Each row comes from the steps of one path. Every step used is in the known rows, and no mark comes twice. Write the path behind each row, first mark first.
Known rows
K/U/Y: [ 30  -5   0 -15  -3 -27   8 -24  -7  -6   4  -7 -20  13   7   3  14   1
  19 -10 -12  14   2  23]
P/F: [ -1  19   4   6   7   2  20  21  17   8   4 -10  -7  -9   4  11  -5  12
   7   4  13  -1   5 -11]
F/P: [ 14   2  16   4   7   7  10  12  15 -21  -7 -19 -10   7   2  -7  -9  -4
   6  12   3  11  22  -2]
N/X/W/K/U/L/A: [  7  15 -19 -13  -5   9  -9  19 -33  17   6   4 -10  -4  22  20  10  -8
  -6 -17 -32  10   1  24]
W/K: [  0 -14  -1  23   0   9   2  -6  21  -6  -6 -17 -18   0  29  -3  17  -5
   0  11 -13  13   6  -1]
W/K/U/Y: [ 35 -20  -9  -3  -6 -17   4 -38   9   2   8  -7 -29   8  31  -9  27   4
  11  -6 -25  11   5  27]
N/X/W/F/P: [ 12  38   3  -3  15   8  28  42  -9  -8   6 -30   1 -25  -8  -4 -22   4
  -1  -5  -3  -3  19  -1]
W/K/P/F: [-23  -3  13  -3  23  16  19   4  21  17   8 -21   1 -17  20 -13  -2  18
 -14   3 -10 -18   7  -5]
K/A: [-13  12  -4   4 -10  12   7   4  -1   4 -21 -10 -12   9 -15   4 -10  -1
  -9   6  -1  -5 -19  -9]
P/F/W/K/A/L: [-17   2   5   3   8  18 -11  18  21  14   1  27   4  -5   6  -6 -10   4
   0 -24  18 -35 -18 -22]
K/U: [  3   1   3  -3   3   0   2   6  -1 -13  -9  -4 -19   8   2  18  12   3
   6  -3 -18  18   1  26]
F/W: [-11  -2  13   5   8   3  -3  17  -1  -8 -11  -2  14  -6  -8  -1   0 -38
  11   9  11  13   0 -10]
A/L/U/K: [  0 -19 -12   2  -7 -34 -17 -22  -4  -8   6   5   7  12   3   2   2  23
   8   5   0  37  17   3]
F/W/K/A: [-16 -10  -3  12  -7  25  -8   0  12   8 -17   7   3   0  -3 -17   2 -29
 -16   6  -1 -13 -23  -6]
U/Y: [ 19  -5   1   0   0 -24  11 -23  -5  -5   5 -22 -11   4   8  -8   5 -11
  23   4   4  13   7 -12]
P/F/W/K/U/L: [ 16  -5   0 -22  19   8 -12  11  23  16  12  20  -4  -8  24  13  10 -27
  11  -6  -3 -16   3  17]
L/U: [  4  13 -11   3   1   8   5  -3 -10  -9   1  -5  -9   9  -8  16  10   8
  -6  26  -2  24  12  11]
U/L/A: [  7  15   7   1  -6   2 -12  12 -28   4 -17  -2  -9   3  -6  35 -14 -27
   7   1   7   3  -7 -15]
X/W/F/P: [ 13  32  26  12  16   5  25  45  -1 -16 -11 -21  13 -34 -12  -6 -19  -1
 -10  -4   8  -8   8  -4]
W/F/P: [ 29  23  17  10  11  11  13  19  10 -15 -12 -22 -17 -14 -14   9 -25  -2
  -3   1   8 -10   7  -3]
A/L/U: [ -5   6  -1  -2   9  -2 -18   3 -11 -22   7  11  -9  14   3  21   0  22
  11   3   6  17  16   1]
A/L: [-16  -5  13   7   8  -6 -15  14   1 -26  -3  -5  -9   4  10  17  -2   6
  24 -15   7  12  11 -14]
W/K/A/Y: [ -3 -13   6   7 -18  14   8 -22  11  -7 -12   3 -12  -3 -16 -12  25 -10
 -16   9  -6 -15 -12 -14]
P/F/W/K/A/L/U: [ -6  11 -10  -7   4  23 -13   6   7  12   9  42   5   4  -4   1  -5  21
 -14  -5  18 -29 -12  -4]
A/L/U/K/W: [-23 -20  -9  -4 -13 -31  -7  -7 -12  -3  25  -1  30  13  -4   6   2  26
  15   1   1  18   9  12]

Write each row's path
[-21  -7   3 -23  17 -19  12  -7  -7  26  12   1  47 -13 -22 -26 -11  -2
 -22  15   8  12   8   4] -> L/U/K/P/F/W
[-35   9  29 -19  32   8  15  27  -2  12   3  -7  31 -20 -15 -12 -19 -18
  -5  -2  12 -17   1 -14] -> K/P/F/W
[  2   8 -39 -18  -5  -8   1 -28 -29   7  30   7  -6  10  14 -20   6  33
  -1  -9 -13  -8   6   0] -> N/X/W/K/A/L/U/Y
[ -4  -1   4  11  11  12   5  15  28  13   5   6   7 -17  17  -8   7 -14
   1   3  12  -6   2  -9] -> P/F/W/K
[-12  -6 -12  -2  -2  24 -28  -7  -4  -5  -5  35   2  16  -7  -4   0   0
 -12   1   6 -10 -12  -2] -> F/W/K/A/L/U
[-35  -2   5  14   0  10  -6  19   3  -4  -6   7   8 -12  18 -14   3  17
  -9 -19 -10 -14 -15 -16] -> X/W/K/A/L
[ -7  -2 -18   4  -8  21 -20 -15   0  -6  -4  19 -21  22   7   7   3  31
 -14   2  -8  -7  -7   5] -> W/K/A/L/U
[-22 -22  -3   8 -16 -29  15   0   7  11   9 -27  30   0  -1  -8   3  -1
  11   9  -5  16  -4   5] -> U/K/W
[ 31   4  20 -19  -5   7 -11   1 -13  13   1  48   9 -15 -17  22  17 -36
  -3 -20  13 -23  -8   3] -> P/F/W/K/U/L/A/Y
[  6  22  22   4   5  12  24  36   4 -11   7 -28   8 -12 -20  12 -25   6
   2   0  10 -29   0  11] -> K/W/F/P
[ 11   0  13   7  -9 -20  24  11  11   3   6 -31  23 -14 -19  -9 -24   4
   1   1   5  -8   2   9] -> U/K/W/F/P
[-20 -22  -7   4 -17 -27 -14 -13   1   2 -13  -1   2   9  -4 -12 -12  10
   6 -18  -2   7 -14 -20] -> U/K/A/L
[ 18  -8 -21  -7 -10  -6 -13 -47  -8   0   9  15 -23  24  11 -11   4  27
  -2  -6  -1 -13  -5  -3] -> W/K/A/L/U/Y
[ -7  -4 -10  17 -14  21   1  -7  15   6 -14  -9 -22   4   9  -8   6   1
 -17   9 -13  -9 -16  -3] -> W/K/A
[ 19   0  -7 -14   4 -26  -9 -30 -19 -15  18   8 -10  17   6   6   3  18
  25  -5  11  13  18  -6] -> A/L/U/Y
[ -9 -17   5  17   5  12  -9   4  18  -4  -7  -2   6  -8  17 -11  16 -35
   1  12  -1   9   3  -5] -> F/W/K
[ 12 -13 -12 -11  -3  -3 -24 -36 -12   0   7  30   1  15  -1 -19   2  -5
  -1  -7  12 -18 -11  -8] -> F/W/K/A/L/U/Y
[  8 -11 -21   7 -15 -25   1 -27  -3   5   0  -7   6  10  -3  -6  10   7
  -7  29  -7  43  13  10] -> L/U/K
[ 18  14   6 -12  -8   4 -18  11 -33   3 -14  14 -17  11  -8  44  -4 -16
   3 -13  -7   7 -10  16] -> K/U/L/A
[ -9 -17  13   3 -13  18  -4 -14   7  -8 -15  19  11  -9 -27 -21  21 -39
 -15   8   7 -17 -20 -18] -> F/W/K/A/Y
[  2  10 -14   6 -18 -22  19  -3 -15  14  12 -18  23  -9 -28  10  -5  15
 -11  16  -1   1 -10  23] -> L/U/K/W/F
